What can hang from each mark
kifi: kiridog
dato: pova
bulok: ronav ruza
gadumi: ronav ruza
ruza: bulok gadumi
ronav: bulok gadumi kiridog pova
kiridog: ronav
pova: ronav

Known rows, with every way that one mark hangs from another
ruza[bulok gadumi[ronav[kiridog pova]]]: [ 0.81  0.10 -2.75 -1.87 -2.33 -0.64 -1.12  2.15  0.47 -3.49 -0.89 -1.16
 -0.04 -2.04 -3.39  0.55  3.13  1.19  1.17 -1.98  0.09 -2.75  1.52 -2.29]
kiridog[ronav[bulok pova]]: [-2.54 -1.80 -2.04 -0.50 -0.41 -0.07 -1.29  0.38  0.46 -1.59  0.81  0.35
 -0.15  0.41  0.94 -0.49  1.66  1.11 -0.63 -1.48 -1.13 -2.44  0.26  0.24]
kiridog[ronav[bulok[ruza[gadumi]] pova]]: [-1.91 -0.56  0.24 -1.66 -2.39  1.00 -2.08 -0.27  1.66 -2.22  2.10 -1.43
 -0.37 -0.22  2.22  2.39  2.18  0.82 -0.55 -1.12 -0.47 -1.11  1.26 -1.13]
bulok[ronav[gadumi kiridog pova]]: [-3.81 -1.89 -2.64 -0.89  0.49 -0.29 -0.96 -0.39  1.96  0.43  2.36  0.28
 -2.75 -0.24  1.18 -2.27  0.48  1.68 -1.46  0.09  0.32 -1.15  1.74 -1.13]
kiridog[ronav[bulok[ruza]]]: [-2.72 -1.02 -0.07 -0.13 -1.74  0.16 -1.45 -0.72  1.50 -1.02  1.12 -0.83
 -0.31  1.82  1.98  3.05 -0.41  1.12 -0.22  1.61 -1.46 -0.78  0.21  0.04]
pova[ronav[gadumi kiridog]]: [-3.29 -1.86 -2.71 -0.52  1.39  1.71 -0.06  0.01  1.01  1.16  0.65  0.25
 -1.90 -1.52 -0.39 -0.93 -1.70 -0.61 -1.19  0.46  0.53 -3.82  1.95  0.68]
ruza[bulok gadumi]: [-0.54 -0.18 -3.11 -0.91 -1.63 -0.54 -1.31  0.33 -0.93 -1.99 -2.71 -0.72
  2.22 -1.31 -2.01  3.56  2.88  1.11  1.41  0.75  0.77 -3.45 -1.40 -0.78]
kifi[kiridog[ronav[bulok pova]]]: [-0.84 -2.34 -2.05 -0.50 -0.63 -2.32 -0.96  0.73  0.28 -0.98  1.13  0.03
 -1.14  0.30  1.86  0.11  0.17  0.47  0.04 -2.80 -0.63 -1.78  1.03  0.41]
pova[ronav[kiridog]]: [-2.84 -0.85 -2.49  0.67 -0.22  0.78 -0.37  0.54  1.77  1.15 -0.53 -0.42
 -0.05 -1.14 -0.56 -0.31 -1.69  0.40 -0.28  0.82 -0.91 -3.51  0.87  0.46]
bulok[ronav[kiridog pova] ruza[gadumi]]: [-2.61  0.22 -0.31 -0.83 -3.03  0.03 -2.11 -0.55  3.94 -0.25  2.84 -2.14
 -0.81 -0.49  2.30  1.38  1.16  2.03 -0.30  0.71 -0.34  0.62  1.71 -2.62]
kiridog[ronav]: [-2.41 -0.86 -4.06  1.32 -0.99 -0.51 -1.30  0.60  0.16  0.96 -0.18  0.20
  2.12  1.07 -0.02  2.95  0.10  0.79 -0.59  1.30 -1.78 -2.83 -1.41 -0.13]
dato[pova[ronav[bulok gadumi kiridog]]]: [-3.04 -2.23  0.53 -1.56  1.11  2.24  0.76 -1.42  0.24 -2.00  1.42 -1.04
 -2.55 -2.09  0.40 -3.44 -0.65 -0.57 -0.89 -1.46  0.85 -2.99  3.07  1.06]
bulok[ruza[gadumi[ronav]]]: [ 0.92  0.62 -1.61 -1.54 -3.20  0.22 -1.03  2.31  3.14 -0.55  0.80 -2.65
  1.16  0.10 -1.54  5.84  1.92  0.43 -1.17  2.35 -0.11 -1.85  0.11 -1.61]
dato[pova[ronav]]: [-1.66 -0.66 -2.13  0.04 -0.87  0.82  0.16  1.14  0.26  0.68 -0.83 -2.65
  1.40 -1.00 -0.31  0.34  0.71  0.20 -1.03  0.39 -0.36 -2.95 -0.88  0.74]
ruza[bulok[ronav]]: [-2.31 -1.01 -2.94  0.03 -1.42 -1.60 -0.57  0.83 -0.31 -0.41 -2.04 -1.26
  1.39  0.98 -0.78  2.71  1.89  2.53  1.49  2.07 -0.52 -1.01 -2.33 -0.46]
ronav[gadumi]: [-2.17 -1.85 -4.00 -1.08  1.01  0.00 -0.51  0.03  0.67  0.83 -0.21  0.79
 -0.37  0.10 -0.53  1.13  0.59  0.41 -2.07  2.06  1.20 -3.91 -0.38  0.33]
gadumi[ronav[kiridog]]: [-0.36 -0.46 -3.47  0.08 -1.31 -0.80 -0.48  1.97  2.58 -0.33 -0.04 -0.31
  0.43  0.53 -2.34  1.06 -0.31  0.94 -0.81  1.22 -1.18 -3.10  0.98 -0.92]
bulok[ronav[gadumi kiridog pova] ruza]: [-3.84 -1.37 -1.00 -1.36 -0.56 -0.07 -1.58 -0.94  3.27  0.63  3.34 -0.82
 -3.74  0.57  2.91 -0.70 -0.20  2.03 -1.83  1.39  0.43  0.66  2.26 -1.64]
gadumi[ronav[bulok kiridog pova] ruza]: [ 1.75 -1.62 -1.30 -2.51 -0.92  0.11 -0.22  2.64  2.72 -2.74  1.02 -0.38
 -0.78 -0.76 -1.87 -0.79  1.42  1.15 -2.56 -0.98 -0.75 -2.23  2.82 -1.22]
bulok[ronav[pova] ruza]: [-2.73 -0.65 -1.56 -0.71 -2.01 -0.93 -1.62  0.90  3.46  1.13  1.63 -2.28
 -0.57  1.70  2.64  1.60  1.29  2.59 -1.35  2.30 -0.54  0.75 -0.58 -0.97]

Rows
[-0.86 -2.66 -1.02 -2.56  1.07  1.26 -0.16 -0.95  1.25 -1.94  1.00  1.30
 -1.46 -1.22 -0.47 -0.43 -0.35  0.31 -2.59  0.82  0.61 -3.16  2.78 -0.09] -> ronav[bulok gadumi[ruza] kiridog]
[ 2.15 -1.63 -1.67 -2.22 -0.96 -0.04  0.55  3.24  2.08 -1.89 -0.18 -1.11
  1.38  0.30 -2.69  3.46  1.81  0.49 -2.26  1.52 -0.69 -2.84  0.34 -0.20] -> gadumi[ronav[bulok] ruza]
[-0.10 -2.26 -3.79 -2.31  0.02  0.39 -1.55  1.61 -2.49 -1.00 -0.46  0.47
 -0.38 -0.78 -0.80  2.28  2.55  0.87 -1.72 -0.95 -0.29 -1.95 -0.01 -1.27] -> kiridog[ronav[gadumi[ruza[bulok]] pova]]
[-1.14 -2.04 -2.98 -1.75  0.28  0.13  0.02  1.43  1.17  1.34  1.21 -0.76
  0.53  0.20  0.11  3.55  1.53  0.80 -3.16  2.93  0.08 -1.42 -0.39 -0.74] -> bulok[ronav[gadumi[ruza]]]
[-2.43 -2.05 -0.23 -2.34  0.43  0.73 -0.59 -1.38  1.82 -1.15  1.08 -0.12
 -2.47  0.74  1.47  1.19 -0.13  0.71 -1.95  2.45  1.60 -2.11  1.15  0.64] -> ronav[bulok[ruza] gadumi]
[-1.73 -1.41  0.03 -0.75 -0.27  1.29  0.73  0.43  0.44 -1.55 -0.39 -2.58
  0.68 -1.10  0.07 -1.07  0.91  0.07 -0.44 -0.55  0.06 -2.85  0.18  1.65] -> dato[pova[ronav[bulok]]]
[-1.92 -0.62  0.90 -2.33 -1.98  0.74 -1.86 -1.52  3.37 -3.01  2.05 -0.86
 -1.96 -1.31  1.70 -0.70  1.00  1.29 -0.46 -0.56  0.74 -1.44  3.04 -1.37] -> ronav[bulok[ruza[gadumi]] kiridog pova]
[-1.63 -0.42 -2.45 -1.49 -1.97 -0.88 -1.13  0.98 -0.11 -1.71 -0.71 -1.91
  1.28 -1.28 -0.45  1.94  4.49  2.04  1.48 -0.47  0.46 -1.17 -1.25 -1.69] -> ruza[bulok[ronav[pova]] gadumi]
[-2.79 -1.42 -1.59 -0.52  0.62  1.79  0.21 -0.52  0.24  0.23  0.98 -1.16
 -1.50 -2.05 -0.13 -2.19 -1.03 -0.45 -1.50 -0.59  0.49 -3.02  2.08  0.38] -> dato[pova[ronav[gadumi kiridog]]]
[-3.02 -2.68 -1.31 -2.26  1.54  0.62 -0.74 -1.43  1.43 -2.09  1.45  1.59
 -3.69 -1.03  0.76 -4.26  0.39  0.82 -1.47 -1.41  1.37 -3.34  3.10  0.17] -> ronav[bulok gadumi kiridog pova]
[-0.73 -1.12 -1.15 -0.74 -0.91 -0.27  0.15  1.14  2.62 -2.53  0.38 -0.22
 -0.68  0.33 -1.99 -0.30  0.01  0.90 -0.22  0.32 -0.79 -2.96  1.97 -0.20] -> gadumi[ronav[bulok kiridog]]
[-2.96 -1.59 -0.28 -0.26  0.27  1.12  0.23 -0.40  1.81 -1.10 -0.18 -0.37
 -1.17 -1.09 -0.24 -1.64 -1.46  0.36  0.30 -0.21 -0.39 -3.29  1.93  1.20] -> pova[ronav[bulok kiridog]]
[-1.68 -0.18 -2.30 -0.70 -2.14 -0.78 -0.82  0.44 -0.37 -1.50 -1.41 -1.86
  2.31 -0.60 -1.14  4.09  3.32  1.72  2.07  1.18  0.08 -1.35 -1.84 -1.31] -> ruza[bulok[ronav] gadumi]
[-4.09 -1.35 -0.88 -0.67 -0.81  0.07 -1.12 -1.61  3.17  0.96  2.80 -0.87
 -2.58  1.18  2.29  1.43 -1.35  1.50 -1.18  3.09  0.09  0.37  1.72 -1.25] -> bulok[ronav[gadumi kiridog] ruza]
[-2.11 -0.30 -1.75 -0.84 -2.12 -0.80 -1.56 -0.14  0.51 -2.34 -0.03 -1.33
 -0.04 -1.69 -0.26  0.05  2.95  2.31  2.06 -1.40 -0.08 -0.83  0.64 -2.21] -> ruza[bulok[ronav[kiridog pova]] gadumi]
[ 0.44  0.55 -1.16 -1.73 -3.10  0.14 -1.80  1.65  3.97 -1.39  2.08 -2.14
 -1.05 -0.82 -0.70  1.73  1.42  1.00 -1.25 -0.02 -0.17 -1.27  2.55 -2.70] -> bulok[ruza[gadumi[ronav[kiridog pova]]]]
[-2.78 -1.88 -3.66 -1.37  1.28  0.02 -1.35 -0.59  1.25 -0.05  1.15  1.49
 -2.62 -0.89  0.24 -2.99  0.15  0.89 -2.10 -0.32  0.95 -3.34  2.03 -0.56] -> ronav[gadumi kiridog pova]
[-2.49 -0.41  2.00 -1.32 -1.76  2.41 -0.89 -1.07  3.03 -1.81  1.44 -2.09
 -1.41 -1.90  1.06  1.42 -0.77  0.00  0.45  0.13  0.24 -1.92  2.92 -0.15] -> pova[ronav[bulok[ruza[gadumi]] kiridog]]
[ 1.45  0.15 -3.13 -1.46 -2.29 -0.50 -0.50  2.77 -0.23 -2.44 -2.12 -1.68
  2.15 -1.00 -4.27  4.64  3.41  0.62  1.23  0.34  0.25 -3.28 -0.85 -1.40] -> ruza[bulok gadumi[ronav]]
[ 0.05 -1.37 -2.87 -1.86 -1.27 -1.22 -1.01  2.18  0.02 -0.83 -1.23 -1.66
  1.15 -0.04 -0.50  2.32  3.41  2.86 -0.78  0.76 -0.58 -0.37 -1.48 -1.41] -> gadumi[ruza[bulok[ronav[pova]]]]
[-3.24 -2.56 -2.07 -1.58  1.13  0.86 -0.96 -0.24 -0.33 -1.40  1.89  1.10
 -2.14 -0.12  1.09 -1.12  1.62  0.26 -1.60 -1.75  0.11 -2.86  1.41  0.38] -> kiridog[ronav[bulok gadumi pova]]
[-3.23 -0.42 -1.04 -0.32 -2.09 -0.78 -1.76 -0.28  4.00  0.49  2.25 -1.73
 -1.84  1.30  2.79 -0.17 -0.21  2.81 -0.99  1.88 -0.72  1.01  1.14 -1.85] -> bulok[ronav[kiridog pova] ruza]
[-2.80 -1.92 -4.18 -0.61  0.63  0.43 -1.45  0.64 -0.36  0.87  1.53  0.91
 -1.18  0.13  0.78  0.34  1.24  0.33 -2.13 -0.75 -0.14 -2.92  0.32 -0.20] -> kiridog[ronav[gadumi pova]]
[-2.62 -0.88  2.28 -0.73 -1.66  1.75 -0.21 -1.24  2.28 -1.92  1.29 -2.90
 -1.70 -0.70  1.89 -1.41 -1.53  0.81 -0.20 -0.09 -0.35 -0.62  2.61  0.40] -> dato[pova[ronav[bulok[ruza] kiridog]]]
